What can hang from each mark
ranukuv: bikido dula lisi nupi
bikido: fiki ranukuv
nupi: ranukuv
lisi: dula fiki
dula: lisi ranukuv
fiki: bikido dula

Each row was made from one small tree. Brackets hold a mark, then the marks that hang from it, in alphabetical order. Every link used is in the known rows. Write each row's tree.
(in the rows, 128 means zero)
Known rows
{nupi {ranukuv {bikido fiki} lisi}}: [121 128 179 122 154 145 182 101 170 168 107 123 150  79  89 146 162 128
 166 171]
{fiki bikido {dula lisi {ranukuv nupi}}}: [176 111 190 151 126 122 148 126 159 182 108 105 128 106 128 205 210  94
 132 155]
{ranukuv bikido nupi}: [148 118 172 158 136 115 158 112 159 156 120 122 144 113 132 146 168 115
 145 166]
{bikido fiki {ranukuv {dula lisi} nupi}}: [143 118 202 143 137 118 161  84 136 180 130  92 151 109 133 192 227  78
 157 161]
{dula lisi}: [129 132 157 140 127 122 151  83 143 145 113 106 138 126  96 150 158  82
 138 139]
{bikido fiki}: [112 141 154 133 142 109 156  82 129 144 133 103 141 131 107 138 145  94
 149 151]
{dula {lisi fiki} {ranukuv nupi}}: [142 135 163 140 133 124 132  89 161 139 146  96 119 122 152 170 183  80
 139 166]
{ranukuv dula {lisi {fiki bikido}} nupi}: [142  98 158 138 116 118 174 152 149 202 106 124 137  88 122 172 189 138
 153 193]
{bikido {fiki {dula lisi ranukuv}}}: [150 140 180 134 139 116 151  77 149 162 125  92 133 119 128 185 203  81
 144 139]
{bikido {ranukuv nupi}}: [129 117 160 126 128 111 122  94 136 139 131 111 141 113 132 137 163 101
 165 158]
{nupi {ranukuv bikido {dula {lisi fiki}}}}: [160  87 171 147 134 143 194 101 184 153 107  96 118  89  84 173 188 132
 149 169]
{ranukuv dula nupi}: [151 110 164 153 124  99 156 113 143 166 117 120 149 118 134 149 177 109
 136 166]
{fiki {bikido {ranukuv lisi nupi}} dula}: [145  97 175 118 113 119 145 141 143 201  93 127 145  73 118 172 198 134
 174 169]
{ranukuv dula lisi nupi}: [141 119 167 138 121 108 158 123 149 192 103 139 164  95 138 149 189 118
 148 174]
{nupi {ranukuv {dula lisi}}}: [150 102 171 138 131 133 171  90 165 152 100 104 138 103  76 162 172 102
 135 152]
{lisi fiki}: [116 122 124 128 124 108 146  93 141 126 133 104 118 126 109 123 130 117
 152 159]
{fiki bikido}: [129 112 143 137 124 119 151 119 135 153 108 110 130 120  83 147 137 116
 147 152]
{lisi {dula {ranukuv nupi}} fiki}: [132 126 120 123 139 102 115 105 156 105 162  96 112 143 142 137 168  81
 137 165]
{nupi {ranukuv bikido dula {lisi fiki}}}: [144  90 155 125 129 139 186 120 183 169  98 123 132  67  95 146 176 166
 168 184]
{ranukuv {bikido {fiki {dula lisi}}} nupi}: [165 125 213 166 143 117 193 104 159 193 115 105 145 107 130 197 223  93
 135 160]
{dula ranukuv}: [134 132 138 126 133 115 117  86 148 125 130 109 132 125 129 134 148 103
 152 144]
{nupi {ranukuv bikido dula}}: [160  87 166 144 137 131 177 109 175 150  99 114 138  90  87 146 168 146
 151 162]
{lisi dula}: [119 121 113 124 131 102 133  97 139 111 129 106 132 147  86 118 142  83
 135 139]

Write each row's tree
[148 127 197 144 139 112 185 123 159 208 107 132 159  83 142 172 211 126
 156 176] : {ranukuv {bikido {fiki dula}} lisi nupi}
[128 121 186 121 132 115 153 104 135 196 121 119 164  87 145 166 215 111
 177 176] : {bikido fiki {ranukuv dula lisi nupi}}
[150 106 183 136 150 124 188 101 169 156 109 105 133  91  87 157 169 135
 152 159] : {nupi {ranukuv {bikido {fiki dula}}}}
[157 113 202 144 150 137 198  91 175 167 104  97 133  92  80 184 194 111
 143 152] : {nupi {ranukuv {bikido {fiki {dula lisi}}}}}
[146 135 163 142 161 115 142 103 161 133 155  99 137 137 142 163 204  77
 141 162] : {lisi {dula {ranukuv {bikido fiki} nupi}}}
[118 113 127 120 127 116 152 148 148 160 125 116 124 116  99 151 169 100
 143 182] : {ranukuv {lisi dula {fiki bikido}} nupi}
[142 103 159 130 114 110 169 152 151 198 102 126 128  84 120 169 180 140
 152 184] : {ranukuv {lisi {fiki bikido dula}} nupi}
[156 103 169 146 117 120 171 120 145 180  89 104 128 110  78 185 181 107
 137 142] : {fiki bikido {dula lisi}}
[169 106 171 144 126 109 137 135 153 170 115 113 129 106 136 178 186 118
 140 162] : {fiki bikido {dula {ranukuv nupi}}}
[145  95 156 116 128 132 182 122 185 166  95 124 123  64  94 143 166 167
 166 175] : {nupi {ranukuv bikido {lisi {fiki dula}}}}
[138 106 170 121 117 114 139 114 143 186 108 131 161  83 141 152 203 123
 175 171] : {bikido {ranukuv dula lisi nupi}}
[142 109 150 143 118 116 171  92 149 157 117  96 124 118 106 165 182 106
 142 156] : {ranukuv {dula {lisi fiki}}}
[136 133 143 131 156 119 141  92 157 122 146  94 130 138 117 154 189  87
 151 147] : {lisi {dula {ranukuv {bikido fiki}}}}
[130 120 175 136 158 136 178  91 165 141 123 103 135 102  85 146 151 120
 154 163] : {nupi {ranukuv {bikido fiki}}}
[115  91 108 105 123 118 130 117 134 115 136  82 102 129  72 143 157 108
 169 154] : {lisi dula {fiki {bikido ranukuv}}}
[133 123 153 124 128 130 136 137 157 174 126 119 125  93 142 167 175 122
 161 187] : {dula {ranukuv {lisi {fiki bikido}} nupi}}
[144  92 175 126 115 125 150 141 141 205  96 126 153  77 121 175 208 133
 175 177] : {fiki {bikido {ranukuv dula lisi nupi}}}
[145  82 153 128 115 120 146 119 131 166 102 102 133 102  91 164 181 135
 174 153] : {fiki {bikido {ranukuv dula}}}
[134 141 164 112 135 112 145  96 148 178 116 119 146  97 139 160 191 115
 164 153] : {bikido {fiki {dula {ranukuv lisi}}}}
